Known rows, with every way that one mark hangs from another:
Z995[Z349 Z817]: [ 2.25 -1.91  0.44 -0.76 -2.25  1.18 -0.59  1.15  0.48 -0.95  1.10 -1.94
  0.42  0.76  3.82  2.21  1.54 -0.60 -1.67]
Z923[Z995[Z349 Z773]]: [ 0.76 -1.97  0.22 -0.14 -1.17 -1.82 -0.50  0.80  0.11 -1.57 -0.11 -1.36
 -1.83  0.75  3.47  3.24  1.60 -0.79 -1.36]
Z817[Z995[Z349[Z601]]]: [ 1.25 -1.18 -1.09 -2.03 -1.18 -0.05 -1.73  0.82  0.62 -2.00 -2.89 -1.26
  5.48  1.82  3.50  0.64  0.80 -0.73 -0.17]
Z601[Z817[Z995[Z349 Z773]]]: [ 0.87 -0.26  0.20 -0.85 -2.08 -1.73  0.10  1.01  0.50 -1.01  0.50 -1.79
 -1.28  2.02  2.80  2.68  1.50 -0.95 -0.09]
Z773[Z995[Z817[Z601]]]: [ 1.34 -0.79  0.20  0.61  0.49  1.44 -1.55  1.71 -0.42 -0.83 -0.07 -0.83
 -0.85 -0.83  2.62  2.64 -0.59 -0.07  0.11]
Z601[Z349 Z817]: [ 0.80  1.72  0.19  0.98 -2.44  1.67 -1.93  0.50 -0.03 -0.98  1.28 -1.64
  0.51  0.69  0.89 -0.34  1.56 -0.50  1.76]
Z995[Z349[Z601] Z773]: [ 1.14 -1.18 -1.00 -1.60  0.31 -0.02 -1.46 -0.15  0.23 -2.07 -0.97 -1.76
  3.42  0.29  3.61  1.13  0.75 -1.64 -1.40]
Z817[Z995[Z349 Z773]]: [ 0.91 -1.84  0.06 -0.82 -1.27 -1.56 -0.19  0.64  0.37 -1.50 -3.34 -1.77
 -1.60  2.21  3.27  2.48  1.65 -0.98 -0.32]
Z995[Z349]: [ 1.74 -0.94  0.18 -0.89 -2.72  1.21 -1.20  0.43  0.34 -1.41 -2.55 -1.84
  1.33  0.97  2.87  0.32  1.41 -0.63 -1.46]
Z773[Z995[Z349[Z601] Z817[Z276]]]: [ 0.80 -2.21 -0.77 -2.10 -1.32  0.85 -3.59  1.21  0.45 -1.63 -0.59 -1.19
  4.58 -0.96  4.38  3.29  1.58 -0.43 -0.31]
Z601[Z349 Z817[Z995]]: [ 0.48  1.33  0.10  0.76 -2.39  0.21 -1.55  1.08  0.22 -0.98 -0.06 -1.34
 -0.01  2.07  0.93  0.42  1.68 -0.20  2.92]
Z601[Z817]: [ 1.02  0.49  0.15  0.55 -2.10  0.96 -1.96  0.82 -0.07 -0.96  1.88 -1.97
  2.34  0.92  1.19 -0.22  1.52 -0.39 -0.77]
Z817[Z276 Z601 Z995]: [-1.61  0.54 -0.12  0.30 -0.36 -0.59 -2.61  0.74 -0.33 -1.44 -3.31 -1.87
 -0.19  2.21  1.07  3.37  0.53  0.00  1.29]
Z817[Z276 Z601 Z995[Z773]]: [-2.06  0.10 -0.12  0.55  1.15 -1.97 -1.89  0.36 -0.49 -1.53 -2.60 -2.06
 -2.64  2.07  1.38  4.80  0.64 -0.62  1.19]
Z349[Z601[Z817]]: [ 0.91  0.66 -1.00 -0.40 -0.50  1.09 -2.81  0.64 -0.09 -1.54  2.88 -1.56
  7.03  0.40  1.62 -0.74  0.68 -0.75 -0.66]
Z349[Z601[Z817[Z276 Z995]]]: [-1.12  0.46 -1.13 -0.72 -0.93 -0.91 -3.89  0.94  0.16 -1.67  1.08 -1.77
  6.41  1.89  1.51  1.75  1.80 -0.28  1.04]
Z276[Z349[Z601[Z817]]]: [ 0.80  0.29 -1.40 -1.40 -0.55  1.55 -1.98  0.41 -0.65 -1.77  2.40 -1.52
  5.62  0.25  1.24 -0.50  0.62 -0.49 -2.87]
Z995[Z349 Z773 Z817]: [ 1.79 -2.52  0.51 -0.52 -0.71 -0.21  0.08  0.80  0.26 -1.04  1.70 -2.13
 -2.22  0.62  4.21  3.60  1.55 -1.25 -1.79]
Z601[Z817[Z276 Z995]]: [-1.03  0.31  0.03  0.17 -2.60 -1.04 -3.05  1.14  0.03 -1.11  0.06 -2.14
  1.77  2.43  1.03  2.34  2.64  0.06  0.91]
Z349[Z601[Z817[Z995[Z773]]]]: [ 0.05 -0.16 -1.14 -0.32  1.04 -1.77 -1.82  0.78  0.02 -1.63  2.23 -1.58
  4.03  1.59  2.10  1.51  0.91 -1.10  0.46]

Rows:
[-0.36 -0.56  0.17  0.44  0.02  0.89 -3.02  1.42 -0.52 -0.95 -0.48 -1.29
 -0.86 -0.69  2.27  4.31  0.39  0.10  0.70] | Z773[Z995[Z817[Z276 Z601]]]
[-0.83  0.03  0.24 -1.01 -2.58 -2.29 -1.38  0.70  0.38 -1.17  0.12 -2.23
 -1.34  2.14  2.48  4.28  2.55 -0.82  0.42] | Z601[Z817[Z276 Z995[Z349 Z773]]]
[-0.55  0.55  0.21  0.84 -0.41  1.60 -3.02  1.06 -0.39 -0.94 -1.00 -1.00
 -2.76 -0.92  1.96  4.24  0.39 -0.02  3.15] | Z773[Z995[Z817[Z276 Z601[Z349]]]]
[ 0.00 -1.21  0.33  1.57  2.35 -1.70 -0.16  1.53 -0.54 -1.00  4.65 -1.39
 -3.71  0.18  2.65  5.57 -0.40 -0.57 -0.54] | Z923[Z995[Z773 Z817[Z601]]]
[-1.69  1.07  0.11  0.86 -1.53 -1.74 -2.34  0.41 -0.03 -1.21  0.13 -2.03
 -2.57  2.05  1.15  3.46  2.69 -0.67  3.35] | Z601[Z349 Z817[Z276 Z995[Z773]]]
[-0.74  0.25 -0.26 -0.65 -2.65  0.82 -2.56  0.37 -0.76 -1.36  0.98 -2.32
  0.85  0.93  0.38  1.68  2.47  0.06 -2.53] | Z601[Z817[Z276[Z349]]]
[-0.56 -2.66 -0.67 -1.12  0.57 -2.35 -2.23  1.09  0.31 -1.77  4.14 -1.63
  1.83  0.05  4.64  6.33  1.89 -0.97 -1.01] | Z923[Z995[Z349[Z601] Z773 Z817[Z276]]]
[-1.45  0.66  0.37  1.30  1.27  0.09 -1.59  0.14 -0.48 -1.08  1.85 -2.15
 -4.94  0.18  1.85  5.53  0.48 -1.04  2.35] | Z995[Z773 Z817[Z276 Z601[Z349]]]
[-0.09 -2.00 -0.65 -1.63  0.37 -0.64 -2.28  0.26  0.32 -1.74  2.33 -2.31
  2.45  0.18  4.32  4.68  1.77 -1.48 -1.12] | Z995[Z349[Z601] Z773 Z817[Z276]]
[-0.56  1.16 -0.01  1.15  1.22 -0.72 -0.45  0.24 -0.37 -1.42 -2.76 -1.37
 -4.45  1.71  1.26  2.85 -0.39 -0.94  3.22] | Z817[Z601[Z349] Z995[Z773]]
[ 1.26 -3.03  0.52  0.01 -0.59 -1.88  0.16  1.55  0.23 -1.10  3.57 -1.55
 -2.90  0.50  4.38  5.17  1.64 -0.77 -1.61] | Z923[Z995[Z349 Z773 Z817]]
[-0.90  1.88  0.23  0.77 -2.95  1.10 -3.38  0.21 -0.11 -1.10  0.83 -2.06
  0.39  0.80  0.52  1.27  2.46 -0.36  2.25] | Z601[Z349 Z817[Z276]]
[ 0.57 -0.19 -0.84 -1.08 -0.34 -1.81 -1.07  1.01  0.30 -1.65  4.68 -1.04
  3.18 -0.02  3.34  2.89  0.63 -1.13 -1.04] | Z923[Z995[Z349[Z601[Z817]] Z773]]
[-0.99  1.17  0.30  1.06 -0.16  1.49 -2.20  0.54 -0.35 -0.98  1.16 -1.92
 -2.39  0.35  1.47  4.10  0.45 -0.41  2.42] | Z995[Z817[Z276 Z601[Z349]]]
[-1.47  2.16  0.01  0.90 -0.75  1.55 -2.88 -0.16 -0.48 -1.47 -2.53 -1.79
 -1.41  0.62  0.56  2.40  0.39 -0.43  2.71] | Z817[Z276 Z601[Z349]]
[-1.54 -0.65 -0.37 -0.58 -1.13 -2.01 -1.54  0.52 -0.70 -1.43  0.26 -2.29
 -2.09  2.12  0.90  3.93  2.70 -0.27 -1.42] | Z601[Z817[Z276[Z349] Z995[Z773]]]
[ 0.11 -2.90 -1.33 -1.65  0.20  1.12 -3.68  1.05 -0.69 -1.95 -0.40 -1.22
  3.85 -1.00  2.90  2.85  1.78  0.07 -2.07] | Z773[Z995[Z817[Z276[Z349[Z601]]]]]
